Each row was made from one small tree. The marks that hang from a mark follow it in brackets, in the order of their numbers. Every link used is in the known rows. Write each row's tree.
Known rows
q763[q475[q964[q840]]]: [  4.4  -0.7 -10.7  19.4   5.1   6.5   9.2 -13.9  13.4 -26.4   1.2  17.7
 -18.2   4.1  -3.9  -9.7 -31.5  -8.5 -29.0  13.5 -29.0  30.6  26.8  -0.9
  11.9  -6.7   6.9  -7.6  -2.6  -2.0 -35.9  10.2]
q475[q630]: [  4.2   3.6 -13.8   4.1   9.3  -6.8  13.6  -1.7 -11.2 -26.9   6.2   0.5
   0.0  -5.7  24.0   1.8 -29.3 -14.5  -2.6  -6.8 -21.7  21.9  22.2   3.0
  11.3 -31.5  -5.0  -9.2  14.2  -1.9 -24.1  -5.8]
q763[q475[q614 q630[q828] q964]]: [  2.1  10.4 -12.5  27.9  19.2   4.1  -0.7 -11.9 -26.4   0.4  -7.5 -18.9
 -36.7  -0.8  20.5 -17.4 -55.7  11.0 -28.1 -26.6 -11.9  29.3  30.9   5.2
  34.9  -1.6 -15.8   7.9  24.9  -1.0 -60.1  -3.6]
q840[q964[q14 q475[q630 q763]]]: [-11.8   1.0  -3.0  -7.2  15.3  -4.5  23.9  -5.6  -6.8 -27.6  -7.3  21.4
  -6.8   2.2  -9.9   8.6 -32.8  -7.8   5.6   3.7 -13.2  12.4 -11.2  -4.8
  11.0 -12.2  18.9  -9.7  -2.2  20.2 -29.8 -35.3]
q964[q14 q475]: [ 13.4 -12.6   6.7  -9.9   6.7   5.7  27.4  -4.9  14.6 -12.0   4.8  26.3
   7.4  -1.5  -2.7  -0.3 -26.2 -25.6  13.6  -8.3 -34.4   8.9 -16.1 -11.3
   2.5 -14.9 -10.1 -20.3 -27.2   7.8 -12.5  -7.7]
q481[q14[q964[q475[q614 q630]]]]: [  3.8  -0.2  -5.2 -23.1   3.6  -2.0  19.0  -3.3   3.1 -23.3 -17.4  26.4
  11.6 -10.4   2.8 -13.0 -41.2  -1.1   6.4 -28.1 -21.3   6.2   4.6  19.0
  16.9 -21.6 -52.5  -9.6 -46.4   6.7 -21.4  -8.7]
q840[q964]: [-11.0   4.4 -12.3  -8.4   3.7  -5.9  16.3  -7.2  29.7 -54.2  -3.7  17.8
  13.5  -1.6   3.8  -5.8 -23.0  -5.3   1.8  32.7 -21.5  23.7  27.2  -5.5
 -11.4 -42.5  31.0 -14.5 -29.2 -10.4 -34.2 -35.0]
q14[q964[q475[q614 q630[q828] q763]]]: [  4.5  -8.5  -2.7  -2.4   6.6  -6.2  12.6  10.9 -26.6  -3.9 -24.9 -11.2
 -21.1  -1.7   0.7  -9.2 -31.2  -5.1   6.9 -13.9 -22.8  14.1  -6.0   7.2
  28.7  -9.2 -31.5  -2.3 -22.0   9.0 -23.9 -15.4]
q475[q763 q964[q14 q840]]: [ -0.9 -18.7   2.9  17.0  -3.0  -2.1  13.7 -10.4 -17.9 -16.2  -4.9  25.7
 -27.4   6.0 -22.1  12.3 -28.0   1.8 -18.5  13.2 -23.1  39.9  -3.5   8.5
  18.4   7.0  17.7  -9.3  -5.6  24.5  -2.2   6.4]
q475[q630 q763 q964[q14 q840]]: [ -4.2 -12.7  -1.6  22.0   5.5  -4.1  10.8  -7.8 -47.1  -6.2  -3.5  12.4
 -33.9   5.1 -11.3  20.5 -36.4   5.1 -18.2 -10.1 -17.1  36.4  -4.8  10.6
  34.6  12.9   9.8  -3.7  21.6  31.2  -1.2   5.5]
q475[q614 q630[q828] q763 q964[q14 q840]]: [ -1.3 -15.5   3.5  27.4   9.0  -0.2   2.3  -4.4 -68.4  21.1 -10.3 -15.1
 -44.0   3.1  -0.3  18.9 -35.9  24.7 -18.8 -29.2 -13.7  45.1  -3.8  10.9
  48.7  21.1  -6.2  10.3   4.8  27.1  -6.2  -3.2]
q964[q14]: [  7.1 -13.9   1.3  -5.4   4.9   2.3  24.4 -11.1  17.6 -21.8   2.2  17.9
   8.1  -3.4   4.7  -7.1 -28.0 -19.8   9.4  -3.4 -28.0  26.9   3.7 -14.3
  -4.2 -26.1  -0.7 -21.7 -35.0   0.9 -12.8  -6.2]
q481[q14]: [  8.3   4.1 -10.2 -17.7  -0.6  -2.9  18.4 -12.6  28.3 -40.5  -5.9  33.2
  21.0 -11.5   4.5  -8.5 -26.3 -11.2  -7.8   3.9 -19.1  22.8  19.1  17.4
  -3.7 -36.5 -36.0 -16.7 -32.9  -0.8 -12.8  -7.4]
q221[q840[q964[q475]]]: [  0.1   1.7  -6.7 -12.6   9.4  15.5  16.5  -8.3  33.9 -46.7   8.8  14.4
   9.2   7.6  -5.7 -13.9  -4.9 -11.7  -1.4  33.3 -24.2  11.3  23.2  -1.7
  -2.8 -31.4   5.6  -0.5 -26.8  -8.6  14.8 -29.8]
q481[q14[q964[q475[q614 q630] q840]]]: [  5.1  -9.4  -2.8 -23.9  -0.9   1.4  21.3   0.1   1.0 -21.2 -13.6  30.1
  13.8  -7.5  -2.2  -0.8 -23.3  -1.6   6.7 -21.8 -30.4  11.8  -0.6  14.1
  17.5 -16.6 -48.3 -10.4 -65.1   7.9  -1.9  -0.7]
q221[q840[q964[q475[q630[q828]]]]]: [  3.9   3.5  -7.4 -10.0  13.5  16.3  10.7  -4.6  25.5 -33.8   0.2 -12.9
   9.7   7.1   1.2  -8.2   0.2 -10.6   0.6  20.0 -23.7  14.5  17.4  -2.9
   7.5 -30.2  -6.5   1.8 -25.1  -6.3  17.8 -40.5]
q475[q614 q630[q828]]: [  6.3   0.5  -9.1   9.3  12.9  -3.2   4.4   1.7 -33.2   0.0  -2.5 -27.1
 -11.2  -7.7  32.9  -0.6 -28.6   5.0  -2.7 -24.5 -18.6  31.2  22.9   2.9
  25.4 -23.1 -21.5   3.8  -5.1  -7.2 -26.6 -14.9]
q763[q475[q614 q630[q828] q964[q14]]]: [  1.4   3.1  -5.6  24.8  21.5   8.8   4.9 -17.4 -26.4  10.3  -9.7 -16.3
 -37.2   0.0  16.5 -17.5 -59.4  11.6 -20.6 -39.5 -11.8  30.4  17.0  -3.6
  36.1   4.8 -13.9   4.5  11.5   5.0 -53.3  -5.5]

Which tree is each row?
[ -7.8   9.1 -10.3  -8.7  11.3  -5.4  17.3  -1.6   8.1 -40.1   1.2  15.8
   8.8  -0.5   4.9   5.6 -27.3  -9.5   6.0  13.8 -22.0   6.4  10.7  -2.2
   3.7 -30.8  18.1  -9.9  -3.7   0.6 -34.1 -34.5]
q840[q964[q475[q630]]]
[  6.4 -19.6   0.2  -3.3   1.6  -2.6  14.7  14.8 -28.1  -2.1 -21.9  -7.0
 -16.9   2.0  -4.8   8.2  -8.7  -6.1   6.7  -5.8 -34.4  21.9 -11.6   2.8
  29.8  -2.9 -25.2  -4.2 -43.1  12.3   2.3  -5.8]
q14[q964[q475[q614 q630[q828] q763] q840]]
[  1.6   4.2 -13.9  22.3  11.4   4.1   7.8 -12.1 -10.3 -18.7   2.2   6.6
 -23.2   3.2   5.8  -2.6 -36.3  -6.0 -27.9  -6.1 -23.8  27.4  25.3   1.9
  24.9  -2.5   2.2  -3.5  22.1   3.9 -34.6  10.7]
q763[q475[q630 q964[q840]]]
[ -0.9  -5.5   0.4 -14.9  11.7  19.2  22.0 -13.1  35.0 -37.5   7.2  17.2
  10.5   8.6  -9.4 -13.1  -9.0 -11.5   6.1  17.6 -25.0  12.5   9.3 -10.3
  -2.9 -24.9   6.0  -4.2 -43.5  -2.4  21.5 -31.1]
q221[q840[q964[q14 q475]]]
[ 13.3  -8.8  -2.8 -22.5  -2.6   0.2  17.5   2.9   8.6 -18.9 -31.8   9.8
  10.6  -4.9 -14.5   5.3  -7.8 -12.7   1.7  -6.9 -28.5  20.3 -13.5  17.4
  20.2 -14.9 -56.6 -16.2 -59.9  16.5  11.5 -13.2]
q481[q14[q964[q475[q630[q828] q763] q840]]]
[  7.2   4.8  -7.3  20.3  17.8   8.9   5.4 -16.5  -2.4  -1.3 -13.5 -19.0
 -24.0   2.1   8.9 -14.7 -50.3  -5.7 -18.5 -27.6 -18.6  28.3  10.4  -6.1
  27.0  -3.6 -12.0  -7.5  12.7   7.5 -40.7  -9.7]
q763[q475[q630[q828] q964[q14]]]
[  8.9   3.3 -11.9  22.5  10.8   8.3   1.8  -9.7  -3.6  -8.8  -8.9 -18.8
 -20.8   3.7   7.2  -1.3 -26.0  -7.3 -26.1  -7.6 -26.9  33.5  19.6  -1.1
  27.9  -4.5  -7.1  -5.3   7.2   1.6 -27.6  -2.0]
q763[q475[q630[q828] q964[q840]]]
[  6.6   4.0  -8.6   6.6  11.1  -9.7  18.9   5.3 -28.8 -16.6   0.7  15.2
 -20.5  -2.0   0.4  12.3 -27.1 -21.1  -9.5   5.3 -17.4  10.6  -3.2  14.3
  22.3  -9.2 -15.6  -3.3  41.9  18.0 -27.2  -4.0]
q964[q475[q630 q763]]
[-10.3 -14.1   1.0  27.5  10.0  -4.0   8.9  -8.5 -75.2   8.5   3.7  15.7
 -48.3   2.5  -0.6  17.5 -49.0  26.6 -20.8 -28.5  -9.7  37.5   2.0  14.6
  45.2  22.9   9.3  11.7  22.7  29.4 -16.2  13.6]
q475[q614 q630 q763 q964[q14 q840]]
[  3.1  -8.4  -3.5 -19.4  -0.2  -2.8  21.9   1.0 -11.8 -19.0 -18.9  31.1
   1.1  -6.2 -10.3   2.2 -23.8  -0.4  -2.1 -14.6 -22.5  15.5  -4.5  21.8
  23.1  -8.9 -47.5  -7.2 -50.2  17.3  -2.7   0.7]
q481[q14[q964[q475[q614 q630 q763] q840]]]
[  8.9   1.6  -4.9  10.9  14.4  -6.8  11.6   8.4 -47.8   5.2  -5.5  -8.5
 -29.5  -3.5  10.8  10.3 -27.1  -5.1 -10.3 -10.4 -14.9  18.4  -2.6  14.8
  33.4  -2.1 -28.8   6.6  25.7  14.2 -30.1 -12.0]
q964[q475[q614 q630[q828] q763]]
[  9.0 -11.1  -2.4 -24.8  -6.3  -1.3  23.4   0.3  18.3 -32.0 -23.8  37.1
  12.2  -4.6 -21.1   0.7 -13.8 -13.2  -0.8   6.5 -29.3  16.9  -7.9  18.1
   9.3 -15.2 -41.7 -17.8 -62.6  14.0   6.3  -3.3]
q481[q14[q964[q475[q763] q840]]]
[-10.5  -0.7   0.0  -2.9  17.3  -1.7  19.8  -3.9 -22.9 -10.3 -12.9   2.9
 -14.0   1.0  -3.0   8.0 -33.5   5.1   5.9  -6.2 -11.4  18.8 -10.6  -4.7
  20.3  -6.9   9.0  -1.9 -15.5  17.2 -34.6 -41.0]
q840[q964[q14 q475[q614 q630[q828] q763]]]
[  0.9 -18.3  -1.4  -2.9   2.6  -4.8  19.5  12.8 -33.7  -9.3 -11.4  12.1
 -17.9   1.5  -6.1   5.9 -17.6  -4.8   4.6  -6.5 -31.6  16.3  -7.3   5.7
  27.5  -2.0 -16.0  -3.2 -33.4  13.3  -6.1   4.1]
q14[q964[q475[q614 q630 q763] q840]]
[  9.8 -22.3   1.1 -15.7  -6.8   2.2  21.0  10.6  21.6 -26.9 -11.1  15.7
  12.1   2.2 -10.1  -1.1  -3.1 -23.3  16.2  12.0 -48.8  13.3  -5.7  -6.8
   4.1 -21.2 -10.1 -20.9 -68.4  -2.0   7.9  -1.1]
q14[q964[q475 q840]]
[  2.9  -5.2  -3.2  23.7  16.8  12.0   6.6 -14.2 -27.2  12.7  -6.1 -12.6
 -32.7   2.9  10.9  -4.7 -41.3  10.0 -21.7 -36.9 -22.0  34.9  12.7  -7.3
  37.0   9.9 -10.4   2.9  -6.2   6.4 -35.5   2.1]
q763[q475[q614 q630[q828] q964[q14 q840]]]
[ 12.0 -25.8   9.0  -4.5   2.0   4.6  32.0   0.7  -9.0  -6.9   2.9  34.2
  -7.3   4.9 -24.0  24.9   0.7 -25.3   1.1  11.7 -38.0  23.8 -29.4  -7.6
  11.5   5.6  -2.6 -15.9 -29.5  25.4  17.0   5.9]
q964[q14 q475[q763] q840]
[  7.1 -18.5  -1.5 -12.7  -1.6   0.6  19.3  11.5   2.1 -21.3 -10.3   8.2
   7.1   1.2  -2.3   4.4  -8.3 -21.1  16.1  -5.1 -46.2  10.9  -6.5  -5.9
  14.5 -17.7 -14.2 -17.1 -50.0   2.9   7.9  -0.4]
q14[q964[q475[q630] q840]]
[ -4.1  -6.3  -3.0 -12.2  10.4  17.7  19.6 -16.6  35.4 -43.9   5.6  11.7
  11.4   7.7  -4.7 -16.8 -10.4  -7.2   2.2  22.0 -21.2  23.7  22.8 -11.1
  -6.9 -31.9  14.0  -5.2 -48.2  -6.1  18.0 -31.3]
q221[q840[q964[q14]]]
[ 11.3 -23.3   9.3   4.3  11.0   5.2  22.8   5.2 -50.1  22.9  -2.4   0.7
 -22.8   2.6  -5.6  30.8  -4.5  -5.7   1.5 -23.1 -29.8  27.9 -30.4  -4.5
  35.7  15.7 -20.3  -0.8 -22.4  26.0   7.9  -2.3]
q964[q14 q475[q614 q630[q828] q763] q840]
[  6.8 -15.5  -0.3   5.9   1.5  -3.4  22.2   7.6 -31.7  -8.1  11.5  32.2
 -22.7   1.4  -9.4  21.8  -3.3  -7.3 -12.7  20.0 -30.4  24.2  -3.7   9.7
  19.3   3.0  -6.8   3.1 -10.0  13.4  -6.3  12.7]
q964[q475[q614 q763] q840]
[ 11.7  -9.7  -0.7 -24.4  -1.4   3.9  16.4   1.8   7.2 -13.0 -23.3  10.1
  16.5  -7.1  -0.7   0.1 -13.5  -2.3   7.3 -22.3 -32.4  16.9  -5.1  12.8
  19.9 -17.8 -57.1 -12.3 -77.0   6.3   4.6 -10.7]
q481[q14[q964[q475[q614 q630[q828]] q840]]]
[-11.2  -4.4   2.3 -11.4  11.5   1.1  25.6  -9.1   8.4 -26.3   1.9  28.4
   4.8   0.1  -0.5  -2.1 -34.8   2.3  13.5  -0.2 -21.9  11.6   0.0 -11.6
   1.2 -19.3  18.7  -8.6 -38.9   3.5 -38.5 -32.2]
q840[q964[q14 q475[q614]]]
[ -5.9  -2.9  -0.9  -9.1  18.6  18.2  20.0 -11.4   4.8 -24.9  11.6  11.0
  -0.2   6.8   1.9 -10.5 -19.9   1.2   5.3  -1.9 -18.1  10.7  12.5  -7.2
  11.2 -17.0   1.2   6.3 -28.3   0.7  10.3 -27.3]
q221[q840[q964[q14 q475[q614 q630]]]]
[  1.9 -22.2   1.3  -5.7  -3.0  -2.7  20.7  12.5 -14.9 -15.6 -13.0  20.8
 -14.8   2.3 -13.0   0.1 -13.5  -6.8   4.4   9.6 -36.1  19.1  -5.3   3.9
  16.9  -5.1 -11.8  -6.1 -51.2   8.4  -3.8   3.9]
q14[q964[q475[q614 q763] q840]]
[ -6.9  -3.4   0.6 -16.5   9.0   2.2  25.2  -9.0  28.0 -35.2  -2.8  26.1
  13.6   1.3  -7.8  -1.2 -28.7 -11.8  14.2  10.3 -26.8  10.3  -4.5 -14.7
  -5.6 -25.8  22.2 -18.5 -40.1   5.0 -28.2 -37.3]
q840[q964[q14 q475]]
[ -0.9  -7.4  -4.0  -2.2   7.4  -9.1  17.2   9.5 -31.7 -12.4 -15.7   9.0
 -22.8  -1.6   0.9  -9.8 -40.6  -3.8   5.8 -12.7 -21.2   9.1  -0.9   9.9
  26.3  -8.3 -22.3  -1.1  -8.1  11.5 -31.9  -5.0]
q14[q964[q475[q614 q630 q763]]]
[ -3.2   7.5 -11.2  24.9  12.3   2.7   6.6 -16.7  -9.0 -16.1   3.1  16.9
 -34.0  -0.3  10.5 -25.9 -60.5   9.6 -30.1  -6.9 -14.0  26.6  37.3   5.5
  19.5  -4.6   1.4   4.8  17.4  -5.1 -64.8   8.2]
q763[q475[q614 q964]]
[  9.8  -9.8  -5.1   4.8   4.8  -5.0  21.1  10.3 -31.4 -13.2   5.6  18.9
 -16.1   2.3  -8.7  31.8   1.9 -22.1 -11.0  13.6 -32.1  19.3 -11.0   8.1
  22.8  -0.8  -9.0  -5.4  13.7  20.5   5.6   7.3]
q964[q475[q630 q763] q840]
[  7.0 -22.4   8.6  -2.0  10.8   8.3  27.9  -0.1 -34.6  10.5  17.0  22.1
  -4.3   0.5   6.2  24.3 -14.6  -6.8  12.2 -33.9 -37.9  16.2 -19.0 -11.6
  24.9   4.8  -9.2  -4.8 -30.9  14.7   0.8   9.7]
q964[q14 q475[q614 q630] q840]
[  3.1 -21.8   7.5   5.0  12.2   1.9  29.2   2.1 -56.1  13.6   8.2  26.0
 -24.5   2.6  -6.2  29.2 -15.6  -4.5  -0.2 -21.9 -26.9  22.1 -24.1  -1.9
  32.9  16.8 -11.0   0.7  -5.1  27.5   1.0  11.6]
q964[q14 q475[q614 q630 q763] q840]
[ 12.2 -22.0   7.1  -7.9   7.9   8.7  28.4   0.7 -12.0  -1.6  11.9  19.5
   7.2   2.0  -1.8  27.5  -3.2 -23.9  13.5 -19.6 -42.7  14.5 -24.1 -15.0
  16.5  -2.9  -7.7 -17.4 -30.7  14.4  13.8   4.4]
q964[q14 q475[q630] q840]
[  9.5 -20.1   1.4  -8.7   0.9   3.0  13.9  13.6 -12.2  -3.9 -15.6 -10.8
  -0.5   0.4   4.9   2.5  -8.0  -8.1  16.9 -15.8 -43.7  16.5  -6.1  -5.5
  23.4 -12.8 -24.8  -9.1 -61.2  -0.6   4.0  -6.8]
q14[q964[q475[q614 q630[q828]] q840]]
[  5.5 -11.3  -0.9 -21.9  -4.3  -1.4  23.3  -0.3   4.1 -24.7 -20.0  37.8
   4.7  -5.7 -15.6  -1.9 -19.4  -2.0  -2.7  -1.6 -26.7  17.5  -4.8  20.0
  14.9 -11.7 -45.7  -9.8 -66.4  12.8  -3.3  -0.5]
q481[q14[q964[q475[q614 q763] q840]]]
